What can hang from each mark
K199: K132 K463 K505
K847: K463 K505
K132: K463 K505
K324: K463
K505: K132 K199 K324 K463 K847
K463: K199 K324

Known rows, with every way that one mark hangs from another
[K199 [K505 K132]]: [-3.778 -0.424 -0.570 -1.996 -0.831 -4.434 -4.431  1.292  0.467  0.759
 -0.864  3.267  0.373 -3.059  0.963  1.666 -1.788 -2.687 -2.405 -2.394
  0.591  0.593  0.332 -3.733]
[K199 K132 [K505 K463]]: [-2.199 -0.475 -0.792  3.445 -1.564 -0.984 -2.661  2.643 -0.509 -1.072
 -2.138  3.618  0.107 -0.790  0.090  1.008  0.660 -3.020  0.089 -1.148
  1.440 -1.875  0.674 -4.023]
[K847 [K463 [K199 K132]] K505]: [-0.730  1.927 -0.039  2.003 -0.552  2.276  1.764 -0.543 -0.563  1.485
 -2.171  1.084  1.035 -1.779  1.085 -0.256  5.260  0.660  4.651 -1.862
 -0.054 -2.370 -3.821  2.449]
[K132 K463 K505]: [ 2.213  0.043  1.161  0.246 -0.917  2.588 -1.092 -1.301  1.263  3.888
 -0.999  2.356  1.142  0.353  3.558  1.487  2.306  2.601  5.611  2.750
 -2.960  0.448  2.508  0.126]
[K463 [K199 K132]]: [-0.084  0.698 -0.750  3.257 -1.322 -0.860  2.021  0.368 -0.181  0.786
 -0.788  0.655  0.808  0.436  2.678 -0.649  3.403  0.078  2.137 -2.995
 -3.143 -3.280 -0.789  1.961]
[K132 [K463 K199]]: [ 4.965  0.107  1.699  2.102  0.149  1.322  1.150 -3.375  1.406  3.539
 -1.363  0.295  0.405 -2.293  1.089  0.958  1.539  0.852  3.554 -1.772
 -3.460 -0.293 -1.052  2.890]
[K463 [K199 K132 K505]]: [-0.200  1.659 -0.700  2.494  0.453 -2.072  0.668  0.725 -0.846 -2.697
 -3.677  2.670  0.305 -2.493  2.232 -0.299  3.318 -0.308  0.786 -3.531
 -2.588 -2.225 -2.083 -0.014]
[K132 [K463 K324] [K505 K847]]: [ 0.209  1.061 -0.138 -0.531 -0.454  2.014 -1.977 -2.338  1.354  1.898
  3.846 -1.327 -0.040  0.388  2.055 -0.101  3.412  3.875  2.764  2.521
 -1.226  4.161  3.721  3.911]
[K847 K463 K505]: [-1.552  0.534  0.254 -1.515 -3.318  1.600 -1.221 -1.433 -0.425  2.497
 -1.152  2.627  1.878 -1.120  0.312  1.811  0.808 -1.051  4.386 -0.642
  0.982 -0.373 -1.163 -0.797]
[K324 [K463 K199]]: [ 2.135  1.509  0.023  0.638  0.741 -2.748  1.506 -3.339  1.445  3.709
  0.384 -0.919  1.391 -1.433 -0.972  2.480 -2.377 -2.165  1.664 -2.564
 -4.127 -0.448 -0.922  0.506]
[K199 K132 [K505 K324]]: [-0.419 -0.393 -2.743 -0.595 -0.198 -1.503 -0.532  2.234 -0.197 -4.850
 -5.440  2.346  0.011 -0.626  0.768 -0.331  2.766  1.354 -1.001  0.295
  0.561 -1.633 -2.519 -3.976]
[K505 K132 K199 K463 K847]: [-3.189 -2.418  2.187  1.590 -0.637  0.166 -2.477  0.769 -1.007  4.666
  6.845 -1.258 -0.357  4.399 -2.598  0.959 -7.686 -4.625 -5.354 -2.045
  5.058  1.427  4.243 -0.188]
[K132 K463 [K505 K199]]: [ 3.879 -0.265  3.050  0.798  0.211  3.979  1.951 -1.066 -1.705  2.772
 -1.273  2.030  2.088  2.003  3.317  0.525 -0.631  1.345  4.759  3.408
 -2.884 -0.402  3.585  1.386]
[K505 [K199 K132 K463] K324 K847]: [ 1.680 -0.536 -0.570 -0.643 -0.685  0.390  3.163  1.840 -4.293 -3.210
 -0.022 -1.000 -0.484  4.119 -4.957 -1.846 -3.043  3.362 -4.093 -0.653
  0.702 -2.498 -0.903 -1.841]
[K132 [K463 K199 K324]]: [ 3.912  0.592  0.924  0.917  0.714  0.678  1.339 -3.594  1.816  1.488
  0.350 -1.679 -0.210 -3.651  2.326 -0.629  2.839  0.367  3.319 -0.283
 -3.398  1.119 -0.031  5.819]
[K463 K324]: [-1.733 -0.137 -0.674 -1.806 -3.615 -1.848 -0.339 -0.100  0.417 -0.368
  1.706 -0.150  0.943 -0.075  3.046 -0.214 -0.161 -1.833  1.887 -0.242
 -2.304  0.016  2.843  1.381]
[K324 [K463 [K199 K132 [K505 K847]]]]: [-0.492  3.356 -2.717  2.641  2.384 -3.871 -0.712 -1.720 -1.217 -0.817
 -0.077 -0.116  0.511 -2.770 -4.206  1.278  0.856  0.685 -2.067 -4.245
 -0.952  1.027 -3.097 -0.671]
[K132 [K463 K199 K324] [K505 K847]]: [ 1.768  2.023  1.098  0.964  2.380  2.418  0.308 -3.706  2.571  2.211
  4.223 -2.996 -1.125 -0.918  2.671 -0.606  4.281  3.571  2.828  0.643
 -2.763  4.231  1.620  7.003]
[K847 [K505 K324 K463]]: [-2.693 -0.846  1.856 -3.027  0.441  2.691 -1.086 -0.219  3.741  0.566
  0.414  0.340 -2.044  3.424  0.711  1.042 -1.071 -2.290  0.022  2.770
  3.622 -0.397  0.124 -2.719]
[K199 [K463 K324] [K505 K132 K847]]: [-4.526  1.108 -0.939 -4.039  0.015 -6.071 -4.998  0.776 -1.228 -2.029
  3.637  0.232 -2.232 -4.055 -4.382 -0.110 -2.964 -0.222 -5.912 -2.761
  0.452  2.960  0.419 -2.187]
[K324 [K463 [K199 K132]]]: [ 1.157  1.709 -1.504  3.442  0.648 -2.383  2.180 -1.086 -0.225  2.612
 -0.490 -0.837  1.827 -1.537 -1.177  1.101  1.353 -0.596  1.771 -1.973
 -3.467 -2.267 -1.543  0.558]
[K199 [K132 K505] [K463 K324]]: [-1.711  1.500 -0.530 -0.707 -1.701 -1.054  0.909  2.762 -1.046 -1.898
  1.137  0.961 -0.457  0.504  1.947 -1.730  3.530  2.488  3.612  3.087
 -4.886 -2.283  2.830  0.096]
[K199 K463 [K505 K847]]: [-1.049  1.241 -0.707 -2.596 -1.878 -3.551 -3.521 -0.586 -2.625 -2.048
  0.284  3.021 -1.177 -1.473 -4.980  1.385 -3.356  1.033 -2.354 -4.591
 -1.374  0.604 -0.624 -4.598]
[K847 [K463 K324] [K505 K199]]: [-0.527  0.778  1.646 -2.544 -1.996  2.627  2.152 -1.090 -2.979 -0.966
  0.463  0.183  2.547 -0.768  1.089 -0.667 -1.402 -2.778  3.609  1.445
  0.740  0.071  0.692  2.907]

Rows
[ 4.248 -1.058 -0.963  2.334  0.105  3.827  2.243 -0.233 -2.800 -0.709
 -1.180 -1.661  1.090  3.101 -2.644 -1.515  0.805  4.658 -1.892  1.570
  2.667 -0.306 -1.020  1.265] : [K505 [K199 [K132 K463]] K324 K847]
[-2.269  0.620 -3.292  2.712 -2.902  1.840 -1.070  1.039 -0.767  0.573
  2.771 -1.597  1.255  0.425  1.067 -0.992  5.260  2.675  3.228  0.988
  0.623  2.148  1.505  3.673] : [K199 [K132 [K505 [K847 [K463 K324]]]]]
[-2.155 -0.168 -1.095 -4.897  1.826 -4.287 -4.262  0.783  0.608 -2.102
  0.193  0.166 -3.086 -1.931 -5.618  0.667 -4.142  1.638 -7.302 -2.222
  2.717  2.337 -2.970 -5.442] : [K199 K463 [K505 K132 K324 K847]]
[ 1.408  0.080  2.106 -2.472 -2.187 -1.324  2.897  0.426 -3.881 -2.441
  1.020  0.210  0.692  0.466 -0.827 -1.076 -5.397 -1.692  0.445  0.004
 -4.098 -2.207  2.868  0.540] : [K505 [K199 [K463 K324]]]
[-0.912 -0.372 -1.370 -0.005 -0.402  1.451  1.215  2.399  1.653 -0.951
 -2.318  0.303  0.201  3.968  4.335 -0.908  4.202  3.044  2.217  3.977
 -1.162 -1.669  0.237 -1.275] : [K199 [K132 [K505 K324]]]
[-0.846 -0.156 -0.403  0.071  1.951 -3.331 -1.622 -0.728  1.801 -0.232
 -0.535 -1.319 -0.347 -8.374  0.625  0.005  0.539 -3.571 -0.306 -3.428
  0.343  3.179 -3.287  2.652] : [K847 [K463 [K199 [K505 K132]] K324]]
[-1.025 -0.019  0.475  4.687 -0.045  0.192  1.292  0.902  2.019  0.179
  2.735 -2.442 -1.216 -0.064  2.309 -1.646  2.447 -3.125  1.195 -0.683
 -0.986 -1.378  1.686  4.237] : [K505 [K463 [K199 K132] K324]]
[-0.719 -3.961  2.066 -0.024  1.462  0.942  0.089  1.878  1.832  2.158
  1.587 -1.958 -0.997  3.327 -0.380  0.367 -7.064 -4.972 -4.682  1.843
  4.594 -0.012  1.820 -1.874] : [K505 K132 K199 K324 K463]
[-3.813 -2.134 -0.760 -1.407  2.113 -1.925 -5.752  0.798  3.488  0.381
  2.158 -0.997 -3.338  0.363 -3.317  1.304 -4.004 -2.423 -7.549 -1.354
  7.109  4.031 -0.920 -4.077] : [K199 [K505 K132 K324 K463 K847]]
[-3.234  0.603 -0.044 -4.197  0.207 -6.107 -3.416  1.792 -0.500 -2.397
  0.714  1.701 -1.552 -5.440 -1.909  0.000 -2.961 -1.595 -2.942 -0.997
 -1.719  0.753  0.413 -3.059] : [K199 [K463 K324] [K505 K132]]
[ 0.570  0.028 -0.607 -1.228 -0.012  0.669  1.691  3.086  0.550 -1.628
 -2.424  1.056 -1.173  2.862  0.632 -0.940  2.702  4.457  1.777  3.329
 -2.789 -2.808 -0.523 -3.561] : [K199 [K132 [K505 K324]] K463]
[-4.801  0.425  4.129 -0.423  2.977 -0.016 -1.997 -0.403  3.886  4.853
  4.516 -0.219 -2.461  0.092  1.217  0.983 -1.318 -4.528 -1.167 -0.797
  2.762  0.049  0.356  0.623] : [K847 [K505 K132 [K463 K199]]]
[ 5.383 -0.046  1.999 -0.140  4.116  3.753  2.615 -2.842  4.748  1.882
 -2.727 -1.867 -1.307  0.215  4.087  0.117  3.879  3.776  3.744  3.143
 -2.580  1.182 -1.870  2.639] : [K132 [K463 K199] [K505 K324]]
[-0.303  1.785 -2.936  1.830 -0.672 -0.785 -3.024 -0.515 -2.233 -3.048
 -0.195  0.719  0.388 -3.989 -1.698 -1.235  5.437  3.527 -0.607 -0.517
  0.627  2.347 -0.161  1.221] : [K199 [K132 [K463 K324]] [K505 K847]]
[ 2.161 -2.944  2.592  0.259 -0.101  2.769  2.099  0.347  0.754  0.285
 -0.251 -1.154 -0.298  4.623  0.142  0.517 -5.987 -4.299 -1.463  1.548
  2.459 -1.319  1.886 -1.487] : [K505 K199 K324 K463]
[ 3.378  0.517 -0.300 -1.198  2.928 -1.864  2.643 -3.371  3.366  1.567
 -1.390 -2.926  0.001 -0.703 -1.661  1.571 -1.936 -0.939 -0.108 -0.446
 -2.241  0.381 -3.390 -0.176] : [K505 [K324 [K463 K199]]]
[-3.501  1.184 -3.160  1.336 -2.666 -2.240 -3.158  1.308 -2.909 -2.696
 -0.396  2.910  0.757 -0.030 -1.289  0.142  1.887  1.484 -2.043 -3.624
  0.685 -0.058 -0.027 -2.278] : [K199 K132 [K505 K847]]
[-1.277  0.131  1.787 -0.648 -1.316  2.220  1.115 -0.167 -2.243  1.426
  3.480  0.628  1.418  6.012  2.147  0.495 -3.041  0.452  0.449  0.271
 -0.967  0.534  4.487  1.491] : [K132 [K505 K199 K847]]
[ 1.105 -0.739  0.744  1.322 -2.178  3.670  0.942 -1.132 -2.582  2.847
  1.724  0.204  2.325  3.275 -0.028  0.946 -2.583  0.111  2.557 -0.515
  0.682  1.723  2.094  1.736] : [K132 [K505 K199 [K847 K463]]]
[-2.511 -0.221  4.576 -0.463 -0.590  3.197  0.457 -0.065 -1.504  1.545
  1.930  2.118  0.267  4.328  0.910  0.671 -4.623 -5.019  1.017  1.323
  2.036 -1.968  3.486 -1.128] : [K847 [K505 K199 K463]]
[ 0.631  0.848 -3.750 -0.483  1.575 -3.356 -0.288  0.489  0.040 -3.313
 -5.320  0.900  0.998 -2.567 -2.968  1.371  0.756  0.623 -1.321  1.208
  0.230 -0.622 -3.432 -5.427] : [K199 K132 [K505 [K324 K463]]]
[ 2.426 -1.834 -2.485  2.544 -2.055  3.215  2.797  0.729 -3.303 -1.056
 -1.272 -2.034  1.890  2.796 -3.133 -0.936 -0.459  1.907 -1.576 -0.722
  4.116 -0.293 -2.468  0.951] : [K505 [K199 K132] K324 [K847 K463]]
[-2.746 -0.455  1.620  0.420 -0.770  1.178 -1.549  0.632  3.507  1.938
  3.869 -0.551 -0.931  2.390  4.667  0.356 -0.176 -3.354  3.325  3.160
 -0.891  1.214  5.456  1.246] : [K132 [K505 [K463 K324]]]
[ 1.423 -1.499  0.005  3.785  1.730  1.657  2.132  0.970  3.642  0.297
 -0.909 -2.348 -2.049  2.174  0.929 -0.620  1.924 -1.341 -0.568 -0.173
  1.217 -2.128 -1.972  0.589] : [K505 K324 [K463 [K199 K132]]]
[-4.706  0.240 -0.942  3.228 -1.099  1.663 -2.261  1.760  1.460  0.895
  6.167 -1.684 -1.189  3.990  2.020 -1.234  3.265  0.038  0.518  2.230
  1.392  1.623  5.302  2.388] : [K199 [K132 [K505 [K463 K324] K847]]]
[ 0.033  0.262  2.211 -1.153 -2.158  3.287  1.784 -0.963 -3.429  1.397
 -1.557  2.435  2.884  0.617  0.078  0.811 -2.428 -2.224  3.591 -0.055
  1.127 -1.467 -0.559  0.180] : [K847 K463 [K505 K199]]
[-2.230 -0.490  0.360  0.098 -0.972 -1.726 -3.276  0.231  1.588 -2.125
  0.768  1.091 -0.915 -2.116  1.104  0.731 -1.680 -5.310 -0.135 -0.120
  0.593  1.412  2.523 -1.362] : [K199 [K505 [K463 K324]]]
[-2.439  2.410  1.855 -2.582 -0.816  0.340  3.254  2.281 -5.591 -4.412
  0.677  1.652  0.448  0.969 -0.589 -2.874  0.089  0.562  0.930  2.428
 -2.158 -4.098  1.655  0.484] : [K847 [K505 [K199 K132 [K463 K324]]]]
[ 0.764 -3.026 -0.978 -0.770 -0.433  1.043  0.036 -0.288 -0.763  2.289
  1.505 -3.322  0.795  1.213 -3.643  0.331 -5.020 -0.554 -4.628 -1.150
  5.877  2.540 -1.863  0.452] : [K505 K132 K199 K324 [K847 K463]]
[-0.766 -0.454  0.132 -2.607  4.202 -3.261 -0.481 -0.046  3.700 -1.561
 -2.530 -0.648 -2.133 -3.118  1.144  0.397 -0.810 -1.417 -4.172 -1.857
  0.908  1.290 -4.212 -1.146] : [K463 [K199 [K505 K132 K324]]]
[-0.199  0.859 -2.784 -1.794 -0.135 -2.457 -1.398  1.959 -2.029 -5.241
 -2.820  1.296 -1.915 -0.584 -5.213 -0.677  0.495  3.971 -4.510 -1.947
  0.923 -0.527 -3.577 -5.151] : [K199 K132 K463 [K505 K324 K847]]
[ 1.676 -0.081 -1.844  2.660 -2.496  0.463 -0.309  0.284 -1.055  0.056
 -0.477  0.151  1.446 -2.312  1.371 -1.342  5.704  2.511  3.229  2.205
 -1.794 -0.818  1.301  2.682] : [K199 [K132 [K463 K324]]]
[ 2.648  0.934 -1.918  1.757  2.709 -1.627  3.426 -1.101  1.872  0.223
 -2.290 -2.892  0.504 -0.249 -1.410  0.322  1.282  0.704 -0.168  0.057
 -1.604 -1.434 -3.906 -0.132] : [K505 [K324 [K463 [K199 K132]]]]
[ 5.399 -1.269  2.659 -1.172  2.101  4.969  3.289 -0.934  0.355  0.810
 -2.920 -0.154  0.925  3.033  2.999 -0.202 -0.339  2.704  2.752  5.565
 -1.192  0.269  1.253  0.490] : [K132 K463 [K505 K199 K324]]
[-0.995  0.001 -2.088 -3.252 -0.241 -1.520 -2.360 -0.774  0.960 -3.378
 -1.349  0.571 -1.158  0.880 -1.527  0.933 -1.222  1.079 -3.810 -1.944
  2.304  2.400 -1.748 -3.029] : [K199 [K505 K324 K847]]
[ 2.460 -2.297  0.559 -1.250  1.745  1.605 -0.663 -1.231 -0.244  2.500
  1.887 -2.355 -0.070  1.426 -3.077 -0.050 -3.301  2.343 -5.034  1.107
  4.461  2.663 -0.102  0.839] : [K505 [K132 K463] K199 K324 K847]
[ 1.427  0.186 -1.905  3.974 -1.707  0.364  2.278 -0.235  0.099 -0.203
 -0.862 -2.196  1.334 -3.761  1.661 -1.553  4.869 -0.541  3.769 -2.069
 -1.776 -0.895 -1.967  5.304] : [K847 [K463 [K199 K132] K324]]
[-1.939 -0.044  3.530 -6.623  2.825 -0.240  1.552  1.537 -1.509 -0.957
  0.228  0.509 -1.484  1.618 -2.472 -0.736 -5.773  0.111 -3.791  2.591
  1.944 -1.868 -1.003 -3.389] : [K847 [K505 K132 [K199 K463] K324]]
[ 1.155 -0.290  1.145  0.298  2.122 -1.130 -0.545 -2.076  2.781  3.391
  2.558 -2.709 -0.943 -4.875  1.949 -0.582  2.048 -0.402  0.283 -0.278
 -1.459  2.130 -0.010  5.400] : [K505 [K132 [K463 K199 K324]]]
[ 3.655 -0.405 -2.416  0.844  0.928  0.731 -1.016  0.659  0.032 -3.130
 -6.912  2.222  0.289 -3.256 -0.692 -0.119  4.624  3.905  0.196  1.575
  0.860 -0.553 -3.681 -2.943] : [K199 [K132 K463] [K505 K324]]
[ 1.562 -1.851 -0.697  0.393 -1.138  1.404  4.198  2.441 -2.472 -2.793
 -2.948  0.005  1.541  4.087  1.234 -1.656 -0.724  0.519 -0.965  1.499
  0.400 -3.453 -0.044 -0.326] : [K505 [K199 K132] K324]
